Each row was made from one path, in order. Every step used is in the known rows, and no mark comes twice. Write each row's path.
In the rows, 128 means zero.
Known rows
Q -> P -> B -> Z -> E -> K: [128 125 109 146  68  79 161 107 139 149  98 105 115 135 170 141 108 119
 130 117  99 126 106 157 156 160 142 127 141 107 127  78 150 150 105 216
 125]
P -> B -> E: [105 126 141 102 123 117 129 142 130 153 119 142 127 123 130 129 150 156
 124 132 144 139 141 141 110  86 118 125 129 153 146 157 107  96 140 106
 124]
Q -> P -> B: [137 146 145 127 112 116 138 131 128 118 102 118 114 147 160 140 115 114
 112 103 149 111 127 160 124 115 124  91 146 147 119 109 111  94 130 139
 156]
T -> P -> B -> E: [120 141 143 125 126 135 122 145 157 130 132 143 127 114 117 127 169 150
  90 140 157 135 133 127 108  49 125 100 122 150 123 154 117 115 141 125
 141]
U -> Q: [130  95 133 119 113 161 123 147 122 125 120 162 137 171 119 144 109 128
 141 131 132  90 127 140 136 152 147 115 135 109 133 168 136 131 107 115
 142]
E -> K -> B: [119 146 165 150 119 132  92 109 108 132 158 132 171 148 146 172 118 164
 165 146 107 166 137 130 163 145 110 129 101 139 147 128 151 171 133 106
 103]
K -> X -> Z -> E -> P: [124  62  83  77 175 132 148 129  49 145 167 125 103  98 164 124 130 125
 173 126  93 132 143 126 124 195 143 152 129 130 113 119 137  97 119 129
 149]
U -> Q -> P -> B -> Z -> E: [139  84 109 154  64  98 164 146 160 152  76 132 107 165 149 108  76  82
 119 106 130  71 113 173 158 153 165 115 171  77 129 119 143 129 109 193
 158]
X -> B -> E: [129  89 145 112 129 151 123 122  97 155 139 145 126 118 100 139 142 187
 151 156 118 143 130  82 111 114 113 141 106 126 139 173 117 120 179 129
 129]
X -> E: [134 121 125 143 121 149 141 128 132 104 127 137  94 146 155 144 111 148
 179 111 102 125 132 123  94 152 136 118 110  99 117 125 130 163 118 134
 143]
X -> P -> B: [111 172 116 115 145 152 137 123 138 115 114 135 152 146 126 100 132 149
 109 113 131 124 113 169 147  99 137 108 148 132 105 110  84 131 145 124
 119]
P -> B -> E -> K -> X: [113 141 141  86 119 108 138 134 102 161 160 133 139 106 156 152 185 198
 138 148 141 156 120 137 125 142 130  97 116 196 130 144 141  85 117 116
 104]
B -> E -> K -> Z: [103 121 138 124 122  89 112 136 116 158 141 139 156 104 162 163 130 175
 154 179 102 161 157  64 129 140 107 143  78 137 148 122 125 139 132  89
  63]
Q -> P -> B -> Z: [129 153 129 157 107  99 152 121 141 112  90 118 103 149 151 118 101  77
 108 120 157 104 117 173 125 133 131 117 161 118 122  87 136 123 104 154
 153]
Q -> P: [132 125 144 144 124 126 121 126 117 119 118 116 115 155 147 154 108 110
 142 125 140 116 133 130 115 142 111  96 116 129 119 102 119 118 133 146
 141]
Q -> P -> B -> E -> Z: [133 102 154 129 110 113 120 177 157 116 108  96 104 146 145 140 133 102
 111 109 143 158 119 139 116  57 105 104 150 188 149 107 127  64 162 149
 139]
X -> Z: [139 103 109 105 144 136 142 153  97  96 132 138 124 116 135 151 114 131
 138 149 101 122 176 141 136 148 126 146 125 138 121 129 129 120 112  95
 152]
E -> Z: [137 115 134 118 138 151 115 140 136  90 125 125 102 160 109 158 115  87
 136 104 114 140 133 143 107 115 115 146 136 156 155 125 144 127 145 120
 142]
Z -> B -> E -> P: [ 93  96 117 106 144 136  92 134 123 161 168 123 159 120 129 107 160 137
 190 126 149 134 134  67  96 136 127 166 128 124 127 137 122 110 158 111
  79]
P -> B: [126 157 127 104 126 132 135 114 121 121 116 137 126 145 131 136 125 131
 118 101 131 119 134 166 120 113 133 124 140 142 131 139 120 114 124 107
 149]
B -> Z: [119 140 112 141 131 121 140 105 135 105 113 142 111 145 113 132 108  85
 139 125 137 117 129 145 108 164 138 156 130  96 138 127 149 165 101 127
 124]
K -> P -> B: [112 193 120  89 120 138 124 102 141  99 144 166 125 127 119 129 131 135
 107 101 144 121 132 135 135 116 147 116 126 127 107 160 106  95 108 104
 142]
X -> B -> E -> Z -> P: [156  69 120 131 129 159  98 126 118 141 129 116 141 126  77 118 167 149
 122 151 117 168 105  67 126 101 105 125 117 140 160 123 136 135 207 138
 147]
Z -> P -> B -> E: [126 124 121 131 118 119 113 131 143 156 107 132 157 122 122 106 176 152
 108 144 158 143 116 120 138 102 110 100 115 132 152 127 110 127 153 109
 127]
P -> B -> Z -> E -> K -> X: [122 147  95 107 105  86 172  92 111 157 138 124 111 118 152 133 135 137
 145 120  99 127 107 173 131 203 163 141 140 137 129 117 161 149  96 170
 117]
S -> T -> P -> B -> Z -> E: [124 181 114 143 119 113 158 103 152 155  94 115 109  98 107 113  93  96
  69  97 115  76 114 171 102 113 167 155 144  88 154 151 124 166 119 190
 143]
Z -> P -> B: [139 149 103 126 131 134 116 103 131 136 104 129 148 137 120 107 156 130
 100 126 154 119 115 142 140 132 121 102 132 128 139 112 122 144 142 102
 160]
T -> P -> B: [144 174 135 119 135 150 133 122 150 109 124 139 116 130 111 133 150 119
  88 123 150 107 136 152 113  76 126 109 138 145 111 136 131 128 118 124
 166]
X -> B -> E -> Z -> K: [168  59 162 124 148 158 111 146 123  99 144 117  99 110  51 129 132 145
 126 129  96 169 132  79 132  83  95 148 118 151 119 171 115  88 174 132
 131]
E -> Z -> P: [150 107 118 148 145 154  99 122 143  98 117 107 133 154 107 135 143  86
 119 120 125 147 112 116 132 128 112 123 134 141 160  94 140 157 156 119
 146]
U -> Q -> P -> B -> Z -> K: [170 108 154 164  97 106 143 155 156 103  86 126 111 150 117  97  90  82
  81 126 167  80 119 171 177 140 142  94 171  99  89 130 135  99  69 152
 159]
S -> T -> P -> B -> E: [117 179 163 126 138 131 122 142 142 165 114 122 140  93 110 136 143 155
  67 126 157 100 129 139  91  51 130 110 115 141 153 183 101 104 140 139
 128]
T -> P -> B -> Z: [140 186 116 149 122 133 154 112 163 100 109 141 108 137 107 116 131  85
  77 127 152 103 124 167 111  97 142 131 150 115 118 120 157 160  96 133
 149]
E -> P -> B -> Z -> K -> X: [135 141 128 105 184 111 135  98  95 107 147 121 103 110 116  86 124  89
 126 111 174 130  93 161 132 173 146 141 160 117  84 128 142  89  67 100
 137]
B -> E -> K: [110 110 145 126 110 121 113 130 117 146 152 144 152 121 139 172 157 185
 158 163 116 165 134 100 128 133 117 131  91 147 148 142 137 131 129 136
  83]

Which path is each row?
[136 144 106 149 156 118 110 109 122 144 117 122 152 120 147 112 114 108
 120 161 130 121 142  76 133 165 108 130  95 104 140  89 112 169 140  73
 121]	K -> Z -> P
[133 184 151 141 161 159 120 112 127 133 126 127 126 111  97 162 113 122
  86 121 133  79 128 138  87 112 136 126 106 115 153 162 115 140 127 141
 142]	S -> T -> P
[107  65  84  89 144 128 119 167 105 145 172 125 158  89 140 105 158 140
 182 150 122 136 173  65 119 149 130 179 139 134 119 129 138  95 144 104
 103]	X -> Z -> B -> E -> P
[117 143 104 106 143 118 138  98 121 123 114 139 127 142 135 117 107  90
 135 106 163 123 104 161 119 141 141 167 171  90 131 108 149 134  96 121
 134]	E -> P -> B -> Z
[158 144 150 160 126  91 148 121 148  89  92 103  96 126 118 105  96  85
  92 115 159 108 120 163 159 130 115 111 151 111  93 104 124 105  91 142
 147]	Q -> P -> B -> Z -> K
[104 124 134 114 134 149 118 166 165 108 113 123 137 151 112 100 152 136
 107 110 130 166 117 144 129  42 119 117 149 168 136 106  91 108 175 138
 100]	X -> P -> B -> E -> Z
[130 110 101 137  99 157 126 154 166  89 159 101  90 152 116 116 125 100
 187  75  83 114 145  94  73 142 144 146 145 148 119 104 154 156 152 141
 128]	X -> E -> Z -> B
[136 119 111  89 162 136 158 152  71 105 158 137 109 103 146 138 140 129
 145 150 113 117 158 144 122 185 132 117 114 163 109 137 135  96 105  92
 152]	K -> X -> Z
[162 124  96 144 107 156 118 143 157  93 108 107 106 162 138 110 137 115
 126  98 114 134 106 132 119 110 124  96 154 133 138  85 149 157 146 140
 177]	X -> E -> Z -> P -> B
[163 180 140 145 172 130 156 111 139  86 143 120  82  90  89  87 149  84
  68 132 175 104 117 158 123 130 137 103 139 146  71 142 142 119  72 117
 158]	T -> P -> B -> Z -> K -> X
[132  87 152 131  58 111 119 181 137 161 115 136 159 151 168 157 145 183
 118 164 154 125 119 131 170 117 138  69 132 148 141 128 142  75 114 164
 120]	U -> Q -> P -> B -> E -> K
[116 131 112  87 158 138 113 102 101 135 121 134 135 145 142 132 122 128
 140 102 153 132 120 149 116 125 133 144 154 120 128 130 128 104 123 105
 144]	E -> P -> B
[115 132  94 128 104  98 171 103 149 141 100 137 103 136 131 115  97  93
 133  97 102 112 124 174 126 139 153 169 152  95 130 130 134 158 122 155
 131]	P -> B -> Z -> E
[132  75 179 159 152 113 115 180 112 101 147 120 154  91 116 116 116 152
 134 179 110 175 182 104 194  97  80 134  98 145 114 175 110  99 124  68
 122]	X -> Z -> K -> B -> E
[102 101 120 158 139 119 120  84 119 161 137 126 140 144 142 111  78  78
 178 115 119 158 113 127 141 155 132 189 142  54 152 123 154 195 132 137
 113]	K -> B -> Z -> E -> P
[109 147  96 141  84 112 132  79 151 124 157 157 119 108 119 157 113 125
 148 122  78 143 110 101 158 188 159 159  97  67 131 129 157 177  90 187
 101]	B -> Z -> E -> K -> P
[ 86 120 115 128 127 105 110 149 141 165 155 122 140 107 140  90 126 123
 163 150 113 110 172  43  93 140 116 171 107 139 123 135 108 124 163  72
  61]	K -> Z -> B -> E
[111  79 105 110 162 136 116  89  98 158 138 127 122 132 144 144 108 117
 177 102  98 136 127 119 116 154 138 164 129  86 139 126 122 137 151 147
 127]	Z -> E -> P
[136 136 106 152 131 105 106  93 109 147 129 125 177 117 155 140 133 147
 131 179 114 137 137  68 155 182 111 127  82 115 141  77 136 188 128  88
  98]	E -> K -> Z -> P
[134  89  83 100 160 142 159  61  60 176 162 131  94 114 114 100 109 127
 177 122 110 127  82 111 100 209 163 174 146  73 117 121 156 148 144 172
 145]	K -> X -> B -> Z -> E -> P
[138 148 120 221  84 124 113 105 145 121 136 118 156 141 153 124 127 148
 174 167 117 170 105 102 172 186 122 110 102  71 143  80 192 252 103 144
 116]	X -> E -> K -> B -> Z -> P
[116 122 158 129 111 109 126 156 136 139 103 118 130 130 157 135 135 141
 123 129 158 136 131 133 113  90 109  90 134 148 129 123 102  75 147 140
 136]	Q -> P -> B -> E
[ 98 150  82 137 122 128 164 102 165 137  97 132 123 136 123  76 113 119
 115 104  99 119 101 175 155 127 154 147 157  80 119  99  98 171 137 178
 111]	X -> P -> B -> Z -> E
[160 108 169 140 143 137 104 168 181  78 132 106 104 109  72 123 164 110
  67 123 142 159 138 122 128  23 107 118 136 179 111 149 121  84 135 124
 141]	T -> P -> B -> E -> Z -> K
[105 177 104 128 132 134 153 113 159 103  99 141 138 148 118  85 118 115
 103 116 139 119 105 184 150 113 144 131 154 103 109  93 106 160 115 139
 107]	X -> P -> B -> Z
[179 117 152 111 180 162 130  94  63 124 176 126  98  98  78 109 131 163
 128 133 120 123 118 111 122 176 123 117 109 149  78 169 113  87 139 111
 154]	Z -> K -> X -> B
[104 149 105 121 135 113 124 121 131 137 151 123 137 125 136 102 106 104
 157 125 107  92 175  72  94 164 125 171 124 136 113 113 112 149 140  68
  84]	K -> Z -> B
[136  80  89 105 124 124 162 142 101 123 130 134 112 106 146 140 105 125
 152 127  55 115 171 131 151 160 131 158 115 117 129 138 123 130 131 138
 152]	X -> Z -> E
[136 166 101 125 116 100 112 103 112 152 119 129 181 115 160 124 141 154
 103 161 120 135 132  91 170 153 116 119 107 131 139  77 139 165 122  85
 112]	E -> K -> Z -> P -> B
[139 130 188 168 155 126  97 121 119 103 140 112 143 136 102 126  97 121
 138 127 122 156 153 124 173 124  92 128 110 123 111 169 102 136 122  80
 129]	Z -> K -> B
[ 96 137 141 123 145 149 125 130 107 149 169 132 163 106 145 124 189 206
 150 170 128 163 101 116 147 151 131  79  92 160 120 115 107 127 138 145
  62]	B -> E -> K -> X -> P
[148 109 141 129  86 135 132 163 128 135  96 141 133 176 149 134 108 123
 104 122 170  82 123 164 146 126 149  69 164 131 123 132 127  87 112 145
 168]	U -> Q -> P -> B
[ 93 112 123 119  90 115 112 135 134 158 179 126 164 110 128 145 186 179
 183 150 116 139 147  74 115 153 123 147 107 156 138 140 140 129 151 134
  59]	Z -> B -> E -> K
[107 145 132 100 100  85 126 143 127 165 125 139 160 106 174 146 134 185
 127 167 111 159 151  91 140 109 113 139 102 159 137 124 118 116 124  87
  73]	P -> B -> E -> K -> Z
[133 157 155 125 134 140 110 163 161 132 110 110 124 111  90 140 140 117
  63 109 141 120 123 142  83  27 122 124 137 176 170 164 123  91 161 149
 132]	S -> T -> P -> B -> E -> Z
[150 104 186 167 152 135  88 148 141  73 146 101 123 151  88 130  96  85
 128 104 115 177 143 128 170  93  87 138 131 157 127 148 130 129 137  86
 129]	E -> Z -> K -> B
[141  81 169 123 167 134 118 164 125  97 163 107  88 113  95 126 157 113
 129 123 131 166 131 111 114 117 101 122 109 190 117 159 115  72 134 104
 120]	B -> E -> Z -> K -> X
[133 133 121 138  96 139 135 126 124 108 149 142 116 135 168 174 128 189
 186 131  83 146 127 112 125 174 135 111  99 115 121 111 154 169 103 158
 117]	X -> E -> K
[147  89 145 152 104 145 124 162 135 125 110 137 127 169 145 146 100 113
 132 135 152  81 125 134 141 151 140  85 138 115 132 132 133 105 114 147
 153]	U -> Q -> P
[101  82 141 115 159 139 102 126 109 147 143 136 144 122 139 142 143 140
 172 132 156 159 123  89 106 122 117 151 116 106 146 144 125 106 143 115
 103]	B -> E -> P
[135 203 147 120 144 149 130 120 130 137 111 126 129 112 106 143 118 133
  61 108 139  77 128 163  95  86 138 113 132 137 143 160 108 117 126 144
 157]	S -> T -> P -> B
[132 213 129 138 131 125 149 116 152 129  96 127 120 108  99 128 102  93
  56 113 151  69 120 173  90 105 152 138 139 106 148 148 134 148 103 156
 145]	S -> T -> P -> B -> Z
